Known rows, with every step that occurs
fuzu votivob vivun liti: [-22  -7 -28  -9   1   5  27  54  28   0  17  13   0   2 -57  17  16 -12
  -9   5   4   7  -3   6]
votivob liti ratavuf: [-10 -30 -14 -27  -7   8  -5  51  45   2   2 -11 -19 -12 -27 -10  36 -27
 -19   6 -10  -4 -11  21]
zerit vivun ratavuf: [ -4   1 -16 -18  11   2  15  16  42  43  -1  23 -15  -1 -12  -5  15 -14
  -7  29 -20  -1 -11  18]
vivun votivob liti ratavuf: [-15 -17 -20 -25 -10  10   0  55  38  12  -6   0 -20 -16 -30 -13  21 -18
 -14  18 -14  15 -19  15]
ratavuf vivun liti: [ -7 -20 -13 -10   8  12  15  22  40  19  -1 -30 -20  16 -33   9  28 -27
   8   5   8 -18  -3  -4]
votivob vivun zerit muvami: [  3   2 -20  -1  12 -11  28  46  17  21  33  38 -23 -13 -33  -2  22  -8
   8  37 -15   9 -16   3]
votivob liti ratavuf vivun zerit muvami: [ 12 -21   0 -14  -3  -3   5  58  22  -4   3   1 -24   6 -54 -13  44 -20
  -9  10 -15   2 -22  13]
votivob liti vivun: [-14 -29 -27 -37  -1  21   7  25  49  24  15 -25 -13   0 -18 -23  14 -41
 -11  13 -13 -11 -20  15]
fuzu votivob liti vivun zerit: [-10 -23 -32 -46  -5  16  15  40  21   8  25  11   1  -5 -45 -32   9 -34
 -13  13 -15   1 -21  10]
razez vivun votivob liti: [-26 -28 -33 -25   2   3   7  21  48  24  -5 -25   7 -20 -18  -9  12 -27
  -7  28 -11   6 -17   4]
votivob vivun liti: [-18  -6 -29  -2   7   2  31  39  31  19  22   1 -16 -11 -30  13  20 -14
   1  16   3   3  -1   5]
muvami zerit: [  0 -19 -10 -20  10  20  -2  13  49  22   8  -2 -11  15 -28   0  12 -16
  15   8  -2 -33  -3   8]
razez vivun zerit muvami: [ -8 -18 -22  -6  14 -14  15  22  39  33  17  11  -5 -13 -26 -10  14 -20
  21  34 -19  -7 -15  -1]
liti votivob vivun: [-23 -12 -25 -17  -8  12  19  42  30   3  19  -3  -5  -8 -22 -14  30 -12
  -7  11 -14  -3 -11  19]
liti votivob vivun ratavuf: [-21  -7 -31 -22 -13   5  35  31  28  19  14  11   7  -4 -20 -19  17  -8
 -13  20 -25   7 -15  20]
muvami zerit vivun liti votivob: [-12  -2 -11  -3   5  25  17  32  36  21  13   7  -4   9 -48   3  17   0
  14 -12  -3 -11  -4  31]
liti vivun zerit muvami: [  4  -7 -23 -16   8   9  20  29  32  45  30  22 -25   4 -33 -30   2 -23
  22  31 -24  -5 -26   4]
muvami zerit vivun liti: [ -2   2  -7   0  19  17  13  24  43  32  10  11 -14  11 -43  18  13  -5
  16   0   5 -14  -1  21]
votivob liti: [-10 -31 -21 -27   5   9   2  31  45  13  11 -16 -15 -13 -10  -4  26 -33
 -17  17  -4 -10  -7   9]
fuzu votivob: [-11 -22 -17 -31   2  14  -4  37  45   7   5   6 -10   6 -36  -4  15 -24
  -4  12  -5 -14  -7   3]
zerit vivun liti: [-10  -1 -16  -2  16   7  16  30  42  34  11   6 -25  -9 -29  14  22 -16
   6  13   0  -2  -2  14]
fuzu votivob liti vivun ratavuf: [-17 -24 -31 -48 -11  21  19  33  41  19   5   3  13  13 -43 -26  -4 -36
 -27  13 -21   4 -25  17]
vivun liti ratavuf: [-16 -16 -18  -7  -4   7  10  48  45  20   6  -3 -22  -8 -39   1  25 -17
   8   5  -5  -4  -2  12]
ratavuf vivun liti votivob: [-19 -22 -16 -14  -6  20  19  32  33   9   2 -36 -11  14 -36  -9  32 -22
   7  -5  -1 -16  -8   5]

Rows
[  5   3  -7 -17  12  10  12   9  42  39  -3  27  -4  19 -30   2   7  -3
   4  16 -14 -13  -9  26]  muvami zerit vivun ratavuf
[-18  -4 -23   1  -6   0  24  56  33   8  13   2 -14 -10 -47   8  31  -7
  -1   4  -5  11  -5  18]  votivob vivun liti ratavuf
[ -4 -11 -12 -22   4  16   3  16  37  24 -16 -20 -21  13 -25  -7  20 -21
  11  25  -5  -9 -17 -10]  ratavuf vivun votivob
[ -4 -33  -2 -27  -9  10  -8  41  41 -11 -13 -39 -16  12 -38 -10  50 -30
 -20  -2  -6 -12 -15  18]  votivob liti ratavuf vivun
[ 13 -10   4  -8  -1  -3   4  45  26   8   2   8 -31  13 -54 -15  37 -13
  13  15 -16  -7 -21   7]  liti ratavuf vivun zerit muvami
[  2 -17 -25 -23   6   8  20  40  28  32  32  13 -18  -5 -34 -28   9 -32
   1  26 -22   5 -28  11]  votivob liti vivun zerit muvami
[ -4  -2 -29 -16   7  -9  27  31  14  16  29  25 -16 -23 -18 -10  26 -12
   2  32  -9   0  -6   2]  votivob vivun zerit
[-17 -30 -24 -45  -6  27   4  38  46   5  11 -13   0  10 -46 -21   9 -40
 -19   4 -12  -6 -20  16]  fuzu votivob liti vivun
[-13 -20 -27 -27   4  13   8  35  38  23   2  -1 -16 -16 -12  -8  12 -24
 -11  30  -9   8 -16   0]  vivun votivob liti
[-14  -7 -30 -29  -2  26  12  19  43  48   3  -5 -19   3 -22 -29  -7 -24
  17  30 -18   0 -25   1]  liti vivun votivob
[-22  -3 -18  -3   3  16  20  42  36  24  15   4 -16  -9 -31  -4  27 -12
   3   2  -9   2  -5  24]  zerit vivun liti votivob
[-27 -26 -26 -22  -9   2   0  38  49  13 -15 -21   6 -20 -34 -15  20 -21
  -7  17 -18  13 -21  15]  razez vivun votivob liti ratavuf
[-12  -4 -29 -19   1  -4  31  25  32  28  10  15  -3  -2 -17  -2  14 -13
 -11  32 -17   4 -10  10]  votivob vivun ratavuf
[  0  10  -8 -11  15  20   1  18  39  35  -6  22 -16   8 -36   3   5   2
  17  20  -7  -5 -13  18]  muvami zerit vivun votivob
[-11   1 -11   0   4   7   8  50  43  21   4   8 -28  -8 -47   8  31  -9
   4   3  -6   4  -5  27]  zerit vivun liti ratavuf
[  5  -3  -1 -12  18  17  -4  15  48  24   3  10 -18  13 -32   7  19  -8
  11   7  -3 -24  -5  23]  muvami zerit vivun
[-26 -20 -28 -13  -5  17  23  40  38  21  17 -10 -12  -8 -27  -9  18 -18
   6   3  -6  -6  -5   8]  vivun liti votivob
[ -2 -22   0 -21  -7  12 -10  30  45   2 -16 -32 -26  20 -37 -10  42 -22
   2   2  -8 -22 -13  10]  liti ratavuf vivun
[-39 -28 -35 -12  -5   8  22  24  48  23  11 -30  15 -13 -29 -12  16 -23
  12   1 -11  -7  -6   8]  razez vivun liti votivob
[  1  -2 -10 -18  14  21   2  29  37  24  -4  14  -9   0 -38   5  11  -5
  -5  15  -4   3 -16  24]  muvami zerit vivun votivob liti
[ -6 -21 -15 -28   1  17   5  28  33   9 -14 -28 -15   7 -25  -7  26 -29
 -12  21  -2   0 -19  -1]  ratavuf vivun votivob liti
[-15  -4 -32 -19  -7   2  32  43   7   6  33  22  -6 -25 -22 -27  30  -6
  -2  20 -18   5 -10  11]  liti votivob vivun zerit
[  0   1  -3 -16   0  18  -6  45  36  10 -13  17 -11   0 -56  -2  20   0
  -8   4 -11  10 -18  37]  muvami zerit vivun votivob liti ratavuf
